Each row was made from one path, in order. Every step used is in the known rows, and no mark comes twice. Write each row's path.
Known rows:
mupe-ganeg-budu-badig-buro-rigib-liti: [-0.098  3.528 -3.239 -1.207  2.527  2.707  2.557 -8.277  0.570 -0.143
 -2.495  1.645 -3.512 -2.188 -1.537 -1.113 -0.643 -4.590  2.551  1.695
  0.622 -6.750 -4.410 -3.723  0.075  0.770]
mupe-tamo-liti: [-0.634 -3.092  5.311 -3.058 -1.030 -1.048  1.459  1.389 -3.572  0.060
 -0.826 -0.567  0.891  1.276 -0.027  0.820  2.299  1.317  0.213 -1.581
  0.751  1.822  2.059  0.306 -0.075  2.067]
mupe-tamo-liti-rigib-buro-badig-budu: [ 1.132  0.293 -1.474  3.796 -0.783  0.106  0.544 -1.766  1.533 -2.348
  0.013  0.563  2.923  3.617 -1.126 -2.672  3.088  1.854 -2.649  1.046
  2.431 -1.334  0.184 -1.873 -2.262 -1.471]
ganeg-mupe-tamo-liti-rigib-buro: [-2.577 -2.218  4.611  2.980 -2.230 -1.685  1.190  2.938 -2.701  0.546
  2.184 -1.785  2.295  6.252  2.333 -3.220  5.910  3.965 -4.470 -2.619
 -0.485  1.421  4.717 -2.738 -1.262 -0.262]
tamo-liti: [ 1.692 -0.626  3.767 -2.765 -0.126 -0.216 -0.200  0.232 -0.562  0.820
 -2.136  0.132  1.771 -0.887 -2.433  0.210  1.185 -0.093  0.373  0.952
  1.069  0.783  1.607  1.233  0.375  1.851]
tamo-liti-rigib-buro-badig: [ 1.006  1.899 -0.491  1.138 -0.999  0.580 -2.494 -3.574  1.871 -0.929
 -0.312  0.744  4.819  3.943 -2.021 -5.432  2.808  2.226 -2.058  1.507
  1.656 -2.547  0.140 -0.712 -1.007 -1.537]
tamo-mupe-ganeg: [-0.576 -1.079 -0.982 -2.614 -3.011  2.184 -2.206  2.269 -5.557  0.901
 -0.190 -1.483 -0.310 -1.686  1.753  3.413 -0.615  1.296  2.952 -1.932
 -0.138  5.370  3.343  0.690 -1.669 -0.881]
budu-ganeg-mupe-tamo: [-0.678 -3.303  5.680 -1.292 -1.312 -0.446  0.712  5.513 -2.872  0.572
  1.231 -1.503 -1.739  1.195  3.137  3.005 -2.584  1.352 -0.467 -2.086
 -4.069  6.548  2.054  2.057  0.043  2.164]
liti-tamo: [-2.059 -0.312 -0.028 -1.908 -0.344 -0.874 -4.787  2.193  0.982 -0.188
 -0.067 -0.622 -0.475 -2.570 -2.215  1.365 -1.435  2.639  1.546 -1.038
  0.239  3.360  0.628  2.717  2.512 -0.558]
rigib-liti: [-0.473 -0.993  2.285 -4.245  1.255 -0.848 -0.336 -0.949  0.315  1.789
  0.539  0.031  2.603 -3.298 -1.106 -1.096  0.014  2.006  1.569  0.952
 -0.859  0.420 -2.393  0.697  2.473  1.810]
liti-rigib-buro: [-0.219  2.823 -0.719  0.392  0.386 -1.189 -4.913 -2.464  2.542  0.577
  1.270  0.017  1.825  1.498 -0.634 -2.775  0.616  2.614 -0.456  1.484
  0.688  0.004  1.699 -1.279  0.634 -0.327]
rigib-liti-tamo-mupe-ganeg-budu-dogu: [-3.852 -3.110 -3.261 -0.535 -3.417  1.629  0.092  4.402 -4.273 -1.127
  2.243  1.153  0.995 -2.549  3.063  2.366 -1.975  0.119  5.145 -3.728
  1.417  0.483  0.272  0.540  0.329 -0.372]
buro-rigib-liti-tamo-mupe-ganeg-budu-dogu: [-3.687 -3.116 -4.241 -0.718 -1.513 -0.179  0.638  3.123 -4.439  0.704
  2.405  1.048 -0.744 -0.401  2.694  0.855  1.049  1.385  3.727 -4.513
  0.393 -1.866 -2.116 -0.677  0.387 -2.827]
dogu-budu-ganeg: [ 4.248  1.623  0.869 -2.159  0.943 -0.897 -2.266 -1.061 -0.479  1.021
 -1.435  0.418 -1.009 -4.901 -0.303  4.024 -6.509 -1.604  1.154  3.182
 -0.242  1.577  0.846  4.142  2.236  3.003]
badig-buro-rigib-liti-tamo-mupe-ganeg-budu: [-3.287 -0.150 -4.115  2.757 -0.051  0.699  0.915  1.044 -2.650 -0.794
 -0.278 -0.677 -0.595 -0.548  2.103  0.047  2.939  2.352  0.979 -2.983
 -0.645 -4.871 -0.031 -1.133  1.587 -5.867]
liti-rigib-buro-badig-budu: [ 2.727  4.295 -5.173  3.274  1.063  1.278 -4.909 -4.046  5.815 -1.614
  0.584  1.311  2.103 -0.270 -2.646 -2.545 -0.931  0.792 -0.606  3.905
  1.475  0.094 -1.102 -1.256 -1.464 -0.403]
budu-ganeg-mupe-tamo-liti: [ 0.079 -4.615  8.165 -0.282 -2.032 -0.517  4.276  6.724 -3.855  0.503
 -0.184 -1.489  0.170  2.672  2.518  1.969  1.006  1.321 -2.518 -2.217
 -2.912  4.259  3.064  2.091 -0.070  1.421]
badig-buro-rigib-liti: [-0.474  1.601  0.815 -3.691  5.054 -3.396 -0.133 -4.159  4.557  2.874
 -0.777  0.601  2.064 -0.331 -1.794 -2.886  1.866  1.594 -1.375  2.305
 -1.746 -4.955 -4.032 -1.424  3.574 -0.361]
badig-buro-rigib-liti-tamo: [-3.488  0.396 -0.406 -1.685  4.204 -3.859 -1.221 -1.011  4.566  1.473
 -0.221  0.015  1.554 -0.303 -1.883 -2.318  2.326  4.172 -2.159  0.201
 -1.625 -4.972 -4.193 -0.076  5.255 -3.252]
liti-tamo-mupe-ganeg-budu-badig: [-1.936 -0.341 -5.167  1.025 -4.124  5.016 -0.982  1.602 -4.825 -2.201
 -0.146 -1.356 -4.897 -2.204  0.654  3.140 -2.526 -3.707  5.754 -3.490
  2.686  1.526  2.089  1.418 -2.644 -1.769]
liti-rigib-buro-badig: [ 0.307  3.159 -2.931  0.136 -0.339  0.902 -6.159 -4.604  3.223 -0.705
  1.026  0.733  3.043  2.457 -1.340 -4.199 -0.447  2.628  0.020  1.508
  0.497 -0.293 -0.694 -0.653 -0.536 -0.500]
rigib-buro-badig-budu-ganeg-mupe-tamo-liti: [ 2.588 -2.576  3.787  3.663 -1.691  1.614  3.160  3.915  0.546 -1.071
  1.048 -0.245  1.962  3.859  1.041  0.274 -0.347  1.030 -3.988  1.764
 -1.182  0.700  1.311  0.939 -2.218  0.608]
ganeg-mupe-tamo: [-2.384 -2.776  4.664 -2.279 -1.171 -0.628 -1.097  3.366 -3.383  0.921
  2.165 -1.550 -1.251  0.816  2.158  1.880  0.221  1.615  0.005 -2.652
 -2.390  6.834  2.735 -0.404 -0.770  3.774]
tamo-liti-rigib: [ 0.801  0.929  1.372  0.534 -0.431 -1.260  0.389 -0.222  0.086 -0.221
 -2.167 -0.026  1.798  0.693 -1.875 -2.142  3.539  0.099 -1.113 -0.152
  0.945  1.471  1.196 -0.167  0.123 -0.977]
badig-budu: [ 3.379  1.918 -1.065 -0.377  1.889  0.569 -2.405 -0.244  3.502  0.076
 -0.802  0.574 -0.798 -5.191 -2.888  3.291 -2.361 -1.953  1.511  3.439
  0.691  3.340  0.242  0.633 -0.060  2.822]
mupe-ganeg-budu-nakun: [ 0.651  1.990  1.434  1.669 -3.013  4.025 -2.741 -4.893 -2.707 -2.567
 -1.510  2.248 -6.038 -7.476  0.811  6.150 -5.376 -5.337  5.293  1.539
  1.910 -0.198  1.632  0.409 -3.197  1.218]

Which path is each row?
[ 1.580 -1.963  3.006  6.255 -1.136 -1.551  6.362  7.134 -0.987 -1.426
 -0.786 -1.260 -0.915  1.882  1.973  1.839  2.675 -0.293 -4.586 -1.164
 -2.500  5.164  2.493  0.456 -1.282 -1.595] : badig-budu-ganeg-mupe-tamo-liti-rigib
[ 0.807  3.471  0.249 -3.200  4.478 -2.001 -3.642 -4.115  5.115  2.132
 -1.798  0.864 -0.156  0.365 -2.256 -0.215 -0.041 -0.119 -0.726  2.834
 -1.304 -2.282 -0.847 -1.081  1.717  0.571] : badig-buro-rigib
[ 0.759 -1.990  3.869 -1.106 -0.763 -1.448  0.602  3.460 -4.426  0.848
  1.374 -1.217 -2.351 -1.361  3.453  4.828 -4.601  0.230 -1.273 -0.728
 -2.484  5.104  2.882  2.348  0.549  3.915] : dogu-budu-ganeg-mupe-tamo
[-2.398 -2.321 -1.170 -1.491 -1.674 -0.729 -3.792  6.028 -0.760  0.688
  1.475 -2.129  0.394 -0.188  0.609  1.369 -0.229  3.183  1.669 -3.009
  0.197  3.614  2.687  3.451  0.946 -2.735] : liti-tamo-mupe
[-1.645 -1.510  3.005 -0.153 -1.363 -2.218  1.957  0.824 -3.180 -0.978
 -1.227 -0.899  0.910  2.595  0.532 -1.386  4.287  1.895 -0.983 -2.581
  0.457  2.367  1.760 -0.798 -0.515 -0.525] : mupe-tamo-liti-rigib
[ 1.068  2.939 -2.320 -1.141 -1.952  5.825 -1.259 -5.185 -3.080 -2.018
 -1.940  0.786 -5.421 -4.342 -1.626  2.718 -4.473 -6.210  5.831  0.692
  2.329  1.311  0.079 -1.097 -2.782  3.861] : mupe-ganeg-budu-badig
[ 0.524  0.165 -2.019  0.819 -0.208 -1.431 -0.567 -1.528  3.862 -1.859
  1.842  3.057  3.933  4.588 -0.668 -2.178  0.431 -0.805 -1.503  1.711
  3.139 -1.486 -1.393 -2.249 -2.687  1.780] : mupe-tamo-liti-rigib-buro-badig-budu-dogu
[ 0.973 -0.039 -1.836  0.481 -3.748  4.497 -1.552  0.943 -6.493 -1.380
 -0.520 -0.785 -2.032 -3.042  2.426  3.667 -1.499 -1.792  5.390 -2.198
  0.945  3.143  4.998  0.311 -2.754  0.466] : tamo-mupe-ganeg-budu
[-1.876  2.280 -3.174  0.106  3.950 -0.135  0.616 -4.849  5.489 -0.094
 -0.841  1.010 -2.649 -0.490 -2.444 -3.204 -0.377 -3.134  1.387  1.042
  1.153 -8.588 -5.494 -0.731  2.938 -1.172] : ganeg-budu-badig-buro-rigib-liti-tamo
[-3.518 -1.783 -1.798 -1.470  2.709 -3.837 -0.275  2.643  2.851  2.633
  1.330 -1.364  2.429  1.744  0.648 -2.730  3.860  4.457 -1.809 -1.688
 -1.394 -4.581 -1.918  0.851  3.788 -5.949] : badig-buro-rigib-liti-tamo-mupe
[ 3.118  2.593 -3.360 -3.103  1.710  0.947 -5.934 -3.577  7.750  0.032
  2.321  4.109  3.031 -0.930 -2.747  0.512 -5.875 -2.095  1.861  5.576
  2.529 -0.619 -2.352 -0.097 -1.300  5.136] : rigib-buro-badig-budu-dogu
[-3.425 -2.862 -2.389  2.300 -4.002  2.830  1.184  4.276 -6.946 -1.904
  0.640 -1.425 -0.171 -3.465  2.524  1.523  0.843  2.595  3.688 -4.628
  0.800  0.800  1.439  0.921  0.543 -3.581] : rigib-liti-tamo-mupe-ganeg-budu
[-3.503 -0.921 -3.650 -3.229  3.074 -2.712  1.443 -0.010  4.479  3.075
  1.470 -1.209  0.027  2.316 -0.502 -3.727  1.970  0.015 -0.804 -0.756
  0.209 -6.123 -4.838  0.699  2.375 -5.011] : budu-badig-buro-rigib-liti-tamo-mupe
[-1.823 -4.080  7.053 -1.286 -1.966 -0.668  2.427  4.577 -4.487  0.728
  0.943 -1.472  0.560  2.220  1.426  0.912  3.402  1.101 -2.134 -2.905
 -1.138  4.521  3.800 -0.512 -1.189  2.714] : ganeg-mupe-tamo-liti
[-0.107  1.284 -4.310 -0.999  1.104  2.650  3.313 -4.686 -0.984  0.874
 -0.754  0.183 -2.519 -0.254  1.371 -1.527  0.714 -4.677  2.824 -0.165
  0.882 -6.696 -2.426 -2.786 -1.177 -1.458] : tamo-mupe-ganeg-budu-badig-buro-rigib-liti
[ 1.736 -1.464  1.045  5.489 -1.536  0.665  5.072  4.577 -0.480 -2.796
 -1.169 -0.517  0.170  2.626  1.243  0.123  1.670 -0.549 -4.229 -1.067
 -2.701  5.043  0.039  1.034 -2.488 -1.835] : buro-badig-budu-ganeg-mupe-tamo-liti-rigib
[-0.010 -1.177  0.729 -4.565  3.183 -2.551  0.277 -2.217  0.335  3.487
  0.754  0.042  0.841 -0.678 -1.462 -2.643  2.759  3.299 -0.086  0.307
 -1.587 -1.905 -4.408 -0.834  2.652 -0.576] : buro-rigib-liti
[ 2.709 -0.062 -0.373  4.740 -0.921  0.042  2.168  0.286  1.786 -2.806
 -0.964  0.423  2.831  4.184 -0.179 -1.611  0.438  1.729 -3.364  1.807
  0.706 -1.823 -0.369  0.706 -1.369 -2.820] : mupe-tamo-liti-rigib-buro-badig-budu-ganeg
[ 1.716 -2.045  3.405  1.920 -0.166 -0.377  2.256  6.310 -0.202 -0.154
  0.764 -1.107 -2.551 -1.375  1.946  4.959 -2.897 -0.293 -1.034  0.239
 -3.132  6.729  1.799  1.647 -0.630  2.486] : badig-budu-ganeg-mupe-tamo
[ 1.204  3.509 -2.689 -5.087  6.009 -2.793  1.094 -8.573  4.504  3.358
 -0.887  1.192 -0.978 -2.550 -2.440 -1.630 -1.949 -4.232 -0.880  4.438
  1.523 -7.831 -5.608 -1.320  2.515  2.393] : dogu-budu-badig-buro-rigib-liti
[ 2.495  2.696 -2.193 -5.280  1.540  0.351 -2.352 -5.586  0.627  1.677
 -0.615  0.586 -3.245 -4.683 -2.571  2.178 -5.952 -5.452  2.716  3.090
  3.001  0.303 -1.164  1.394  0.072  5.629] : dogu-budu-badig
[ 2.966  2.879 -3.668  1.341  0.722 -0.280 -1.837 -2.662  7.291 -0.922
  0.725  3.961  4.772  2.196 -2.601 -2.691 -0.425 -2.557 -1.341  4.099
  3.472 -2.332 -2.013 -1.496 -2.282  1.423] : tamo-liti-rigib-buro-badig-budu-dogu
[ 0.904 -1.799  3.693  2.926 -1.716 -2.554  4.840  4.449 -5.710 -0.252
 -0.346 -1.498 -0.734  1.564  3.332  1.386  0.753 -0.054 -4.557 -2.158
 -1.737  3.528  3.694  1.258 -0.087  0.311] : dogu-budu-ganeg-mupe-tamo-liti-rigib
[ 4.162  0.907 -0.183  1.669  0.470  2.817 -0.798  2.853  3.647 -1.106
 -0.553  0.288 -0.346 -2.566 -0.951  2.624 -4.688 -1.840 -0.991  2.854
 -3.243  5.801 -1.102  2.782 -1.428  1.604] : buro-badig-budu-ganeg-mupe
[ 0.555  3.916 -0.561 -4.737  2.769  0.650 -2.728 -5.348  6.880  0.712
 -1.571  1.236 -1.223 -1.717 -3.072 -0.078 -4.471 -5.556  2.047  3.965
  1.416 -1.568 -1.447  0.216  0.284  3.664] : budu-badig-buro
[ 1.348  2.991 -1.591 -2.201  4.959  0.499  1.643 -8.103  5.642  1.202
 -1.385  1.697 -2.060 -0.631 -2.126 -3.756 -0.580 -5.552  2.118  3.010
  0.770 -8.861 -4.834 -2.684  1.136  2.135] : ganeg-budu-badig-buro-rigib-liti
[ 0.852 -1.577  3.714  4.330 -1.759 -2.773  3.216  3.201 -4.023  0.441
  1.316 -1.447  0.892  3.994  3.831 -0.134  0.763  2.471 -5.417 -0.857
 -0.590 -0.069  5.113  0.087  0.064 -0.192] : dogu-budu-ganeg-mupe-tamo-liti-rigib-buro
[-2.735 -2.545  4.604  1.715 -2.140 -1.488  3.088  4.346 -4.321 -0.248
  0.405 -1.801  0.423  3.938  2.230 -1.304  5.714  1.628 -3.475 -4.305
 -1.723  5.070  3.382 -1.741 -1.339  0.216] : ganeg-mupe-tamo-liti-rigib
[-3.327  2.502 -4.583  1.181  1.658  1.840  1.451 -5.300  0.664 -1.427
 -1.866  0.602 -4.043 -2.293 -1.959 -0.607 -0.144 -2.283  1.909 -0.529
  1.022 -6.538 -5.157 -2.238  1.631 -2.371] : mupe-ganeg-budu-badig-buro-rigib-liti-tamo
[ 4.293  1.433 -0.546  7.272 -0.707  1.464  1.533  2.532  4.307 -1.528
 -0.309  0.278  3.111  2.826 -0.727 -2.356  1.012  0.316 -5.336  3.012
 -1.238  0.250  0.649  0.568 -1.894 -2.482] : tamo-liti-rigib-buro-badig-budu-ganeg-mupe
[-2.855 -2.920 -3.735  2.407 -2.050  1.079  1.405  2.942 -6.877  0.047
  0.920 -1.637 -1.633 -0.992  1.987  0.220  3.853  3.899  2.217 -4.975
 -0.413 -1.923 -0.328 -0.253  0.919 -5.816] : buro-rigib-liti-tamo-mupe-ganeg-budu
